Each row comes from the steps of one path. Every step used is in the known rows, and no mark comes twice. Write the path behind each row, first mark first.
Known rows
korub -> zimoke -> papef: [-7.43  1.61 -4.87 -0.91  0.27  2.25  2.97  1.05  0.10  1.18 -0.27 -1.07
 -0.36  4.64  3.68 -2.62  2.41  4.36  1.58  3.35 -1.65]
zimoke -> papef -> gapa -> luve: [-3.99  1.03 -4.08  2.27 -0.66  3.42  1.98 -0.50  0.51 -2.18 -2.08 -3.15
 -0.94  1.96  0.89 -4.23  2.93  4.57  0.22  3.07 -3.95]
zimoke -> gapa -> luve: [-2.66  2.58 -1.79  3.81  0.01  3.86  2.05  2.10  3.38 -1.16 -4.16 -3.72
 -3.27  0.92 -1.93 -5.47  1.36  4.95 -1.31  0.26 -2.59]
luve -> korub -> givit: [-4.62  0.97 -4.24  1.93 -0.83 -2.52  1.77  1.79  2.22 -0.16 -2.13 -3.17
 -2.40  4.61  2.89  1.31 -1.14  1.26  3.42 -1.92 -0.71]
givit -> gapa -> korub: [ 1.39 -1.15 -2.97  0.95 -2.02  1.22  5.13  1.71  2.56 -1.32 -6.18 -4.65
  0.13 -0.24  0.06  0.52 -1.91  2.34  2.45 -0.32 -0.90]
zimoke -> gapa -> luve -> korub: [-0.73  2.35 -4.81  4.65  0.20 -0.71  1.36  5.45  3.16 -3.30 -4.44 -4.56
 -3.08  1.12 -0.23 -2.89 -0.13  4.65 -0.13 -0.76 -1.86]
luve -> korub -> givit -> gapa: [-1.01  1.74 -3.76  1.63 -1.48 -0.54  3.39 -0.37  3.04 -1.00 -7.71 -2.80
 -2.79  2.19  1.56  1.26 -1.90  2.67  4.54 -1.60 -0.99]
zimoke -> papef -> korub -> givit -> gapa: [-3.35  1.97 -2.26 -0.18 -1.88  0.14  3.66 -3.80  1.37 -2.19 -6.53 -4.39
 -5.14  2.54  3.24 -0.30  1.82  3.72  3.82  2.16 -0.97]
zimoke -> papef: [-5.76  1.77 -5.37  1.00  0.56  0.68  0.12 -0.25  0.14  0.59 -0.41 -3.01
 -0.97  3.86  1.50 -4.48  2.95  4.69  1.18  2.47 -0.64]
luve -> korub -> givit -> gapa -> zimoke -> papef: [-4.49  4.36 -5.39  1.13 -4.60 -1.42  2.34 -1.59  1.77 -1.50 -6.44  0.05
 -4.47  2.66  5.01 -2.95  1.72  5.61  2.79  1.73 -1.90]
papef -> luve -> korub: [-1.76 -0.16 -6.54  3.51  3.16 -2.23  3.15  3.70 -0.24 -2.17  0.36 -5.07
  0.88  3.30 -2.25 -0.32 -2.72  2.77  1.42 -1.65 -5.27]
givit -> korub -> papef: [-4.50 -1.68 -1.67  2.56  1.57  1.49  1.25  6.17  2.28 -1.31 -3.03 -5.21
  2.79  1.39 -2.86 -1.26 -0.29  2.86  1.59  3.32  0.49]
gapa -> korub -> zimoke -> papef: [-5.86 -0.39 -5.21 -1.21 -1.97  0.33  4.48  2.81  0.47  0.49 -0.80 -2.23
 -0.41  3.69  5.21 -0.18  1.96  3.37  1.75  4.08 -1.14]
papef -> zimoke -> gapa -> korub -> givit: [-3.71  1.78 -4.53  2.86 -2.23  0.62  6.29  1.23  1.75 -0.97 -4.54 -0.99
 -2.66  4.85  3.97 -1.89  1.05  0.24  2.14  0.67  0.59]
luve -> korub: [-1.72  0.35 -6.01  2.35  1.50 -2.45  0.95  4.93  1.93 -1.54 -0.59 -4.47
  0.45  3.04  0.39 -0.56 -2.23  2.81  2.15 -1.97 -1.28]
luve -> korub -> zimoke: [-4.17 -0.30 -5.78  0.17  0.73 -0.01  4.36  5.96  1.38 -0.49 -0.76 -1.83
  1.50  3.81  2.78  1.04 -3.06  2.59  2.23 -0.87 -2.55]
zimoke -> papef -> korub -> givit: [-6.86  1.39 -2.31  0.21 -1.10 -1.32  1.80 -2.06  0.43 -0.98 -0.79 -4.64
 -4.39  5.07  5.21 -0.44  2.68  2.59  2.65  2.52 -0.80]
gapa -> korub -> papef -> zimoke: [-2.98 -1.40 -5.25  0.90  0.66  1.41  6.69  7.27 -2.30 -1.17  1.43 -1.02
  3.72  3.84  1.14  0.27 -1.00  0.56  2.69  4.54 -1.56]
givit -> gapa -> korub -> zimoke: [-1.11 -1.56 -2.73 -1.13 -2.58  2.89  7.99  3.33  2.11 -0.46 -5.22 -2.23
  0.77  0.95  2.36  2.00 -2.42  2.02  2.86  0.79 -2.27]
zimoke -> gapa: [-2.65  2.49 -3.32  4.54  2.21  2.27  0.83  1.10  2.49 -0.78 -5.14 -3.57
 -1.09  1.64 -0.85 -5.79  0.88  3.34 -0.22 -1.51  0.33]
korub -> givit: [-6.71  0.96 -1.32  1.21 -1.01  1.47  2.22 -1.39  2.41  1.85 -1.70 -2.14
 -1.96  4.44  1.80 -1.04  0.02  1.32  2.91 -0.82 -1.22]

Which path is each row?
[-2.55  0.25 -5.40  0.12 -0.43  1.55  8.10 -0.05 -1.30 -1.02 -3.84 -3.03
 -0.72  2.32  0.88 -0.26  1.08  3.98  1.63  4.22 -5.53]
givit -> gapa -> korub -> zimoke -> papef -> luve
[-4.33 -1.52 -2.23  3.72  3.07  1.36  3.81  4.68 -0.04 -1.62 -1.48 -5.83
  2.99  1.52 -5.79 -1.61 -0.61  2.80  0.70  3.24 -4.09]
givit -> korub -> papef -> luve
[-2.65  2.24 -5.97  3.07  1.78  0.52  3.56  5.04  2.33 -1.63 -5.29 -2.31
 -0.37  2.65  2.59 -2.47 -0.93  3.28  1.08 -1.39 -0.32]
luve -> korub -> zimoke -> gapa
[-4.42  2.70 -0.69  0.75 -4.95  3.41  4.64 -2.96  2.99  0.25 -6.56  0.87
 -2.53  1.21  1.55 -3.23 -1.19  3.85  2.67 -1.00 -3.47]
korub -> givit -> gapa -> zimoke
[-4.46 -0.81 -4.69  1.69 -2.90 -0.79  3.58 -2.01  0.51 -1.27 -4.22 -3.29
 -0.96  3.44  6.69  0.69  2.09  0.27  2.94  2.04 -0.23]
zimoke -> papef -> gapa -> korub -> givit
[-5.83  0.00 -0.82  0.78 -0.83 -0.16  3.23 -0.85  1.45 -1.31 -0.38 -4.70
 -2.75  4.00  3.14  0.94 -0.22  1.20  2.87 -0.31 -1.85]
papef -> korub -> givit
[-2.65  1.78 -1.34  0.91 -1.96  2.95  4.02 -3.31  3.07  0.79 -7.30 -2.14
 -2.87  2.03  0.04 -0.82 -0.55  2.54  4.06 -0.58 -1.13]
korub -> givit -> gapa
[-3.32  2.63 -0.45  0.22 -4.03  1.79  4.30 -2.50  2.22 -2.13 -5.71 -4.29
 -7.09  1.40  1.43 -0.63  2.51  5.39  2.52  3.90 -3.47]
zimoke -> papef -> korub -> givit -> gapa -> luve
[ 0.13  0.22 -2.94  2.29 -0.31  0.29  3.10  7.16  0.56 -2.38 -5.17 -4.33
  0.01 -0.45 -1.12  2.04 -1.51  4.09  2.41  3.66 -3.18]
givit -> gapa -> luve -> korub -> papef
[-3.08  2.84 -3.28  3.84  0.62  5.13  4.83  5.40  0.13 -1.89 -2.82 -0.87
 -0.89  2.49 -2.07 -5.26  1.47  4.05 -0.12  4.36 -2.78]
korub -> papef -> zimoke -> gapa -> luve
[-5.25 -0.51 -5.33  0.22  0.13  0.57  6.88  1.73 -1.93 -0.41  0.41 -2.93
  0.02  3.64  1.79 -0.61  1.49  3.24  0.36  4.08 -5.53]
gapa -> korub -> zimoke -> papef -> luve
[-7.00  1.07 -4.98  0.44  1.99  2.09  5.34  0.19 -1.78  0.67  0.82 -1.96
 -0.12  4.56  0.10 -2.88  1.80  4.21  0.74  3.55 -5.85]
korub -> zimoke -> papef -> luve
[-5.75  1.24 -3.66  0.30 -1.52 -0.91  1.84  0.23 -0.25 -3.24  1.04 -3.44
 -2.08  2.80  3.93 -4.12  1.69  5.06  0.26  2.38 -2.62]
gapa -> zimoke -> papef -> korub
[-2.87 -1.85 -1.31  3.40 -0.07  3.73  2.85  4.80  1.83 -3.63 -4.50 -5.06
  2.38 -0.39 -2.79 -1.83  0.21  3.26  0.62  3.72 -2.92]
givit -> korub -> papef -> gapa -> luve
[-3.19  2.43 -5.52  4.17  3.37  3.33  4.20  4.65 -1.36 -1.57 -3.36 -0.77
  1.66  3.56 -0.59 -5.56  0.88  2.32  1.31  3.19 -0.07]
korub -> papef -> zimoke -> gapa
[-2.93  2.07  0.72  1.13 -4.04  4.31  4.55 -1.85  3.92  0.29 -6.38 -2.10
 -5.17  1.07 -1.20 -0.92 -0.01  4.11  2.58  1.12 -3.72]
korub -> givit -> gapa -> luve
[-2.54 -0.52 -2.69  2.64 -0.25  4.33  3.19  0.75  1.38 -2.21 -1.86 -3.47
  0.84  0.95 -1.37 -3.04 -0.31  3.01  0.73 -0.01 -4.48]
papef -> gapa -> luve
[-2.78 -0.31 -5.31  3.12 -0.80  0.24  2.46  5.04 -1.18 -3.75 -2.74 -1.31
  4.75  0.11  3.22 -1.66 -1.96  2.63  1.75  0.95 -3.72]
luve -> korub -> papef -> gapa -> zimoke
[-3.00  2.76 -2.88  1.58 -5.01  0.18  4.27 -0.40  3.31 -1.18 -6.63  0.31
 -2.60  1.31  2.54 -1.53 -2.09  3.94  3.26 -2.07 -3.26]
luve -> korub -> givit -> gapa -> zimoke
[ 1.13  1.19 -3.80  2.05 -1.28  0.57  3.32  4.07  3.01 -2.82 -5.20 -4.17
 -2.58  0.19 -1.80  0.06 -2.07  5.07  1.97 -0.58 -3.65]
givit -> gapa -> luve -> korub
[-7.02  2.84 -4.49  0.75 -2.47  1.00  0.82 -0.51  0.56 -0.01 -0.17 -0.28
 -1.35  3.07  2.71 -6.59  2.63  5.56  0.22  2.09 -2.49]
gapa -> zimoke -> papef
[-2.61  1.94 -6.20  3.89  3.03  0.25  5.07  4.37  0.67 -2.48 -4.78 -2.96
 -0.11  3.00  0.55 -2.39 -0.98  3.26  0.40 -0.84 -3.36]
papef -> luve -> korub -> zimoke -> gapa
[-2.88 -3.16 -4.48 -0.14 -0.81  2.39  7.14  3.58  0.54 -1.50 -2.49 -2.12
  3.87  1.78  4.45  1.57 -1.96  0.31  2.26  0.39 -2.39]
papef -> gapa -> korub -> zimoke
